Each row comes from the steps of one path. Every step used is in the known rows, and no mark comes twice. Write the path behind each row, first mark first.
Known rows:
p-s-y: [ 2.28  2.20  0.96 -2.75 -4.24 -3.64 -0.85  3.16 -1.98 -2.69  0.78 -5.29
 -2.25  0.57  4.83  0.58 -0.69 -0.85 -0.22 -0.15 -2.00  0.75  2.51  0.72]
z-m-s-y: [ 1.85 -1.22 -1.17 -4.92 -3.76 -4.84 -3.73  1.73 -4.35 -3.29  0.63 -6.00
 -0.82 -0.68  6.09  4.79 -0.95  0.62 -2.98 -0.82 -0.99  0.84  1.97  7.01]
r-y-z-p-c-f-s: [-2.13 -0.22  0.81  1.18  3.08  3.34  0.10  1.54  1.48 -4.69 -2.24 -4.67
 -0.55 -1.26  2.58 -4.31  1.35 -3.14  4.38  1.30 -0.43  1.35  2.23 -0.16]
p-c-f-s-y-z: [-0.98  0.66  0.31 -1.76 -1.42  2.04 -0.63  2.07  0.40 -5.11 -2.66 -3.95
  0.70 -1.54  3.49 -0.71 -0.20  0.66  2.40 -0.31 -4.09  0.08  3.60  1.32]
r-y-z-m: [-1.08 -4.32 -1.11  1.10 -1.85 -3.62 -1.83  0.17 -3.68 -3.98  0.32 -4.85
 -4.80 -2.17  6.90 -2.45 -0.14 -1.81 -0.54 -2.04 -0.04  0.85  1.41  5.15]
f-s-m-z: [ 2.04 -1.76 -3.29 -0.86 -2.38 -0.39 -4.08  1.19 -1.30 -3.95 -0.81 -6.33
  2.14  1.83  5.38  1.03 -1.96 -0.33 -3.02  0.57 -2.02  0.35  2.85  2.41]
z-p-c: [ 1.34  3.47  0.43 -3.44 -0.30 -0.39 -1.21  2.67 -1.44 -3.61  0.28 -6.20
 -2.22  0.84  3.47 -1.82  0.43 -2.93  1.82  2.21  1.29  1.08  1.70 -0.09]
c-s-m: [ 1.98 -0.77 -1.13 -1.12 -3.38 -1.06 -2.53  1.48 -0.83 -4.20 -0.40 -5.46
 -0.66  1.54  4.64 -1.10 -0.75 -1.69 -2.00 -0.74 -2.73  1.29  2.57  1.43]
y-z-p: [ 0.90  1.41  0.55 -1.60 -0.63 -1.27 -1.77  0.70 -4.02 -3.82 -0.13 -4.97
 -3.45 -0.68  5.81 -2.46  0.66 -5.30  2.65  2.04  1.97  2.09  0.05  3.38]
c-f-s: [-0.93  0.17 -0.44 -2.41 -1.75  1.90 -2.14  1.33  0.01 -4.17 -0.48 -4.63
 -1.02  0.16  2.87 -2.04 -0.62 -0.66 -0.48 -1.57 -3.43  1.68  3.47  2.50]
r-y: [-1.15 -1.52  0.39  0.08 -2.10 -3.56 -2.63  1.42 -2.82 -2.84  2.38 -4.74
 -3.85 -0.11  6.20 -2.25 -0.15 -3.03 -1.41 -1.56  0.90  1.67  2.18  1.30]
p-s-y-z: [ 1.59  1.14  0.98 -1.25 -3.88 -2.96 -0.05  2.29 -2.91 -3.11 -0.12 -4.59
 -2.56 -0.84  5.61 -0.38 -0.28 -1.88  1.65  0.21 -2.01  0.61  1.44  1.92]
z-p-c-f: [ 0.32  3.53  0.14 -3.26  0.38  2.13 -0.06  3.08  0.21 -4.17 -1.19 -5.83
 -1.54  0.54  1.41 -2.82  0.44 -1.67  2.65  1.87  0.20  1.01  3.63 -0.26]
s-y-z-p-c: [ 1.69  3.10  1.17 -2.34 -0.70 -1.64 -0.91  2.37 -2.80 -4.22 -1.50 -5.06
 -1.46 -0.91  5.38 -0.20  0.79 -2.87  3.61  2.61  1.05  0.57  1.39  0.93]
f-s-y-z: [ 0.39 -0.41  0.55 -1.58 -2.81 -1.81 -3.06  0.48 -3.15 -4.21 -0.85 -3.91
 -0.81 -1.28  6.70  0.72 -0.30 -2.05  0.66 -0.69 -2.46  1.41  1.02  3.65]
c-s: [ 0.86  0.66 -0.19 -2.42 -3.17 -1.46 -1.96  1.45 -1.12 -3.25  0.66 -5.26
 -2.75  0.72  4.69 -2.15 -0.63 -2.47 -0.82 -1.18 -2.30  1.92  1.48  1.00]
s-m-z-y: [ 2.31 -2.82 -3.81 -0.25 -2.90 -0.83 -3.91  2.53 -4.56 -3.50  0.72 -7.01
  0.96  0.04  7.48  0.22 -3.01 -2.85 -2.65  1.53 -0.77  1.29  5.62  2.38]
r-y-z-p-c-s-m: [ 0.73 -1.09 -0.02  2.37  1.54  0.34 -0.07  1.81  0.69 -4.73 -2.39 -5.51
  0.01  0.13  4.16 -3.26  1.11 -4.30  2.93  2.01  0.10  1.06  1.41 -1.31]
r-y-z-p-s: [ 0.22  0.34  1.45  1.49  0.69 -1.68  0.85  1.79 -1.72 -2.72  0.26 -5.29
 -3.92 -0.63  4.90 -3.91  1.29 -5.86  3.65  1.89  1.75  1.85  0.10  0.57]
m-z: [ 1.04  0.32 -2.11 -2.04 -3.19 -2.50 -3.20  1.85 -3.24 -2.68  1.30 -6.34
 -1.80  1.00  6.31 -0.42 -2.05 -1.41 -1.75  0.55  0.43  0.54  2.45  2.01]
f-s-m: [ 1.21 -1.45 -1.22 -1.46 -2.54 -0.23 -3.71  0.83 -1.40 -4.50 -0.12 -5.15
  0.30  1.18  4.73  0.04 -0.71 -1.37 -2.53 -0.71 -2.81  1.26  2.69  2.78]
m-s-y-z-p-c-f: [ 0.33  2.54  0.87 -3.19  0.40  0.78 -0.22  3.05 -1.56 -4.08 -1.93 -5.47
  1.40 -1.57  3.29  1.64  0.67 -1.97  3.84  3.37  0.66  0.82  2.44  2.97]
p-c-s-m: [ 1.81  0.30 -1.20 -1.62 -2.53  0.32 -1.26  2.63  1.10 -4.42 -0.91 -5.92
  0.28  1.47  3.21 -1.44 -0.70 -0.39 -0.92 -0.04 -3.34  0.20  3.30 -0.90]

Write each row's path:
[ 2.44 -0.71 -0.64 -1.77 -3.97 -3.52 -0.15  1.83 -2.89 -3.87 -1.30 -5.47
 -3.31 -1.39  5.50  0.34 -0.57  0.42  0.53 -0.67 -3.07 -0.16  1.61  4.47] : p-s-y-z-m
[ 2.24 -1.22 -3.22 -0.82 -3.39 -2.22 -3.69  1.84 -2.92 -3.66  0.13 -6.53
  0.33  1.70  6.03  0.66 -2.22 -0.54 -3.04  0.90  0.09 -0.02  3.43  2.34] : s-m-z
[-1.34 -4.94 -1.12 -0.08 -1.14 -3.57 -2.28  0.23 -4.17 -3.06  1.32 -5.60
 -2.68 -2.20  6.80  0.36  0.07 -2.19 -1.15 -1.12  0.64  1.07  0.60  7.11] : r-y-z-m-s
[ 1.08  3.34  0.63 -3.73  0.57  2.31 -1.09  3.13  1.23 -4.91 -3.18 -5.35
  1.39  0.36  1.74  0.12  0.43 -0.46  2.51  1.54 -2.22  1.03  3.59 -0.29] : z-p-c-f-s-y
[ 0.56  0.44 -0.89 -0.36  1.51  4.65 -0.24  1.60  1.41 -5.96 -3.89 -5.30
  2.01 -0.01  1.53 -2.45  0.67 -1.62  3.30  2.44 -1.99  0.41  3.23  1.37] : y-z-p-c-f-s-m
[ 1.02 -1.73 -1.72 -4.39 -2.88 -3.12 -3.10  1.05 -3.77 -3.08  1.56 -6.58
 -2.09 -0.54  5.15  2.14 -0.75 -0.28 -2.97 -0.73 -0.74  1.11  1.63  7.01] : z-m-s
[ 2.82 -2.78 -3.89  0.01 -2.61  0.15 -3.17  2.68 -2.55 -3.55 -0.42 -7.34
  1.80  0.57  6.92 -0.31 -2.92 -3.13 -2.28  1.17 -2.80  1.77  5.15  0.79] : c-s-m-z-y
[ 3.31  0.06 -2.81 -1.20 -0.12  0.34 -3.66  1.42 -1.25 -4.20 -2.10 -6.97
  2.47  2.33  4.72  0.95 -0.96 -2.44 -0.92  2.93  0.09  1.08  1.94  2.13] : f-s-m-z-p
[ 0.55 -2.13 -1.60 -1.68 -3.08 -2.51 -2.02  0.00 -4.23 -4.38 -0.02 -5.31
 -4.35 -1.68  6.23 -1.67 -0.50 -1.04 -0.40 -1.28 -1.26  0.64  1.39  6.27] : y-z-m
[ 0.34 -0.44  0.62 -2.73 -3.27 -3.78 -2.88  1.32 -5.15 -3.11  1.05 -4.68
 -0.51 -1.71  7.32  3.10 -0.24 -2.51 -0.01  0.63  0.20  1.30  0.75  5.59] : m-s-y-z
[ 1.83  3.17 -1.51 -2.96  0.77  2.17 -1.52  3.51  1.31 -4.43 -3.71 -6.46
  3.20  0.97  2.65  1.16 -0.97  0.53  1.98  2.89 -1.40  0.21  3.89 -0.60] : m-z-p-c-f-s-y
[-0.53  1.96  0.17 -1.59  1.75  4.47  0.21  1.54  1.02 -5.10 -2.82 -5.02
 -0.18 -0.77  1.85 -3.53  0.99 -2.38  4.46  1.99 -1.68  1.14  2.12  1.13] : y-z-p-c-f-s
[-1.89 -2.41  0.56  1.60 -1.62 -3.09 -1.82  0.55 -3.62 -3.22  1.51 -4.10
 -4.20 -1.65  7.08 -3.21  0.12 -4.05  0.55 -1.08  1.08  1.58  1.21  2.57] : r-y-z
[ 3.31 -1.80 -3.40  0.09 -2.91 -0.32 -1.43  3.62 -2.81 -2.75  0.71 -7.80
  1.00  0.67  5.87 -0.42 -2.76 -2.50 -1.54  2.08 -2.28  0.76  5.46  0.65] : p-s-m-z-y
[ 0.81  2.63 -2.09 -2.44  1.61  3.89 -0.91  2.95  1.93 -4.09 -2.65 -6.93
  2.06  1.26  1.54 -1.46 -0.77 -0.53  2.06  2.95 -0.98  0.46  3.35 -0.51] : m-z-p-c-f-s
[ 0.11  0.50  0.09 -2.77 -2.62  0.21 -2.70  1.86 -0.62 -4.48 -1.53 -4.24
  0.17 -0.12  4.01  0.65 -0.69  0.23 -0.61 -1.59 -3.71  1.55  4.07  2.37] : c-f-s-y
[-0.74 -0.37  0.30 -1.37 -2.03  0.69 -1.92  1.01 -1.45 -4.93 -2.33 -3.43
 -0.17 -1.52  4.80 -0.43 -0.37 -0.64  1.31 -1.08 -3.46  1.30  2.91  3.61] : c-f-s-y-z
[ 0.21 -2.64 -1.69 -2.78 -2.41 -2.51 -2.29  0.21 -4.70 -3.45  0.83 -5.90
 -2.28 -1.93  6.09  1.30 -0.33 -1.34 -1.06 -0.22 -0.57  0.91  0.50  8.17] : y-z-m-s
[ 0.19 -2.09 -1.50 -1.85 -2.34  0.13 -2.04  0.53 -1.44 -5.63 -3.53 -4.24
 -0.74 -2.08  4.66  0.32 -0.71  1.48  0.22 -2.05 -4.61  0.56  3.16  6.25] : c-f-s-y-z-m
[ 2.91  2.11 -0.77 -2.07 -0.22  0.93 -0.95  2.70  0.97 -4.59 -2.11 -6.62
  0.66  1.93  2.49 -1.39  0.40 -2.48  1.00  2.37 -1.16  0.97  2.27 -1.28] : z-p-c-s-m
[ 2.65 -1.72 -3.92 -0.37 -1.86  1.49 -2.01  3.68 -0.66 -3.70 -0.84 -7.69
  2.69  0.49  5.35 -0.63 -2.77 -1.71 -1.24  1.91 -3.51  0.50  5.79 -1.54] : p-c-s-m-z-y
[-0.07 -0.36 -1.49 -1.53 -1.20  3.47 -1.40  2.28  2.19 -5.35 -1.94 -5.33
  1.97  0.89  1.28 -1.39 -0.54  1.43 -0.73 -0.31 -4.35 -0.20  5.18  0.56] : p-c-f-s-m
[ 2.51  3.45  0.75 -2.80 -1.12 -1.09  0.09  2.81 -1.42 -2.70  0.53 -6.30
 -3.15  1.27  3.24 -1.95  0.49 -3.93  1.80  2.14  0.41  1.87  1.04  0.40] : z-p-s
[ 2.88  1.02 -0.04 -0.05 -0.94 -0.33  0.39  1.74 -1.92 -4.05 -1.40 -5.97
 -1.32  0.60  3.93 -2.07  0.64 -4.21  2.59  3.06  0.16  0.94  0.99  2.01] : y-z-p-s-m
[ 1.30  2.37  1.27 -3.52 -0.20 -1.76 -1.34  2.55 -3.30 -3.46 -0.67 -5.77
  0.56 -1.15  5.20  2.60  0.77 -3.28  3.18  3.81  1.79  0.97  0.60  2.99] : m-s-y-z-p-c
[ 2.40  2.04  0.99 -1.72 -1.17 -1.92 -1.56  1.40 -2.58 -4.21 -2.40 -4.53
 -1.43 -0.43  6.06 -0.63  0.59 -4.65  3.04  1.66 -0.39  2.31  0.18  1.91] : c-s-y-z-p
[ 1.87  1.97  1.16 -2.01 -1.58 -3.03 -2.25  1.38 -4.68 -4.17 -1.30 -4.45
 -2.26 -0.95  6.84  0.15  0.48 -4.33  2.52  1.95  1.68  1.77  0.64  3.36] : s-y-z-p
[ 1.48 -1.68 -0.95 -2.13 -3.89 -4.21 -2.57  0.80 -4.79 -4.58 -1.23 -4.71
 -3.35 -1.92  7.16  1.00 -0.67  0.15 -0.52 -1.36 -1.56  0.36  1.76  6.23] : s-y-z-m
[ 2.12 -3.32 -3.93 -0.26 -1.80  0.96 -4.35  1.85 -2.99 -3.84 -0.25 -6.93
  2.81  0.22  6.89  0.62 -2.78 -2.68 -2.63  1.10 -2.95  1.68  5.14  2.51] : f-s-m-z-y
[ 0.60  3.07  0.94 -2.16 -0.09  0.89  0.05  2.98 -1.19 -4.96 -3.14 -4.66
 -0.69 -1.22  3.37 -1.26  0.51 -1.64  4.43  2.27  0.16  0.53  3.21  0.85] : s-y-z-p-c-f
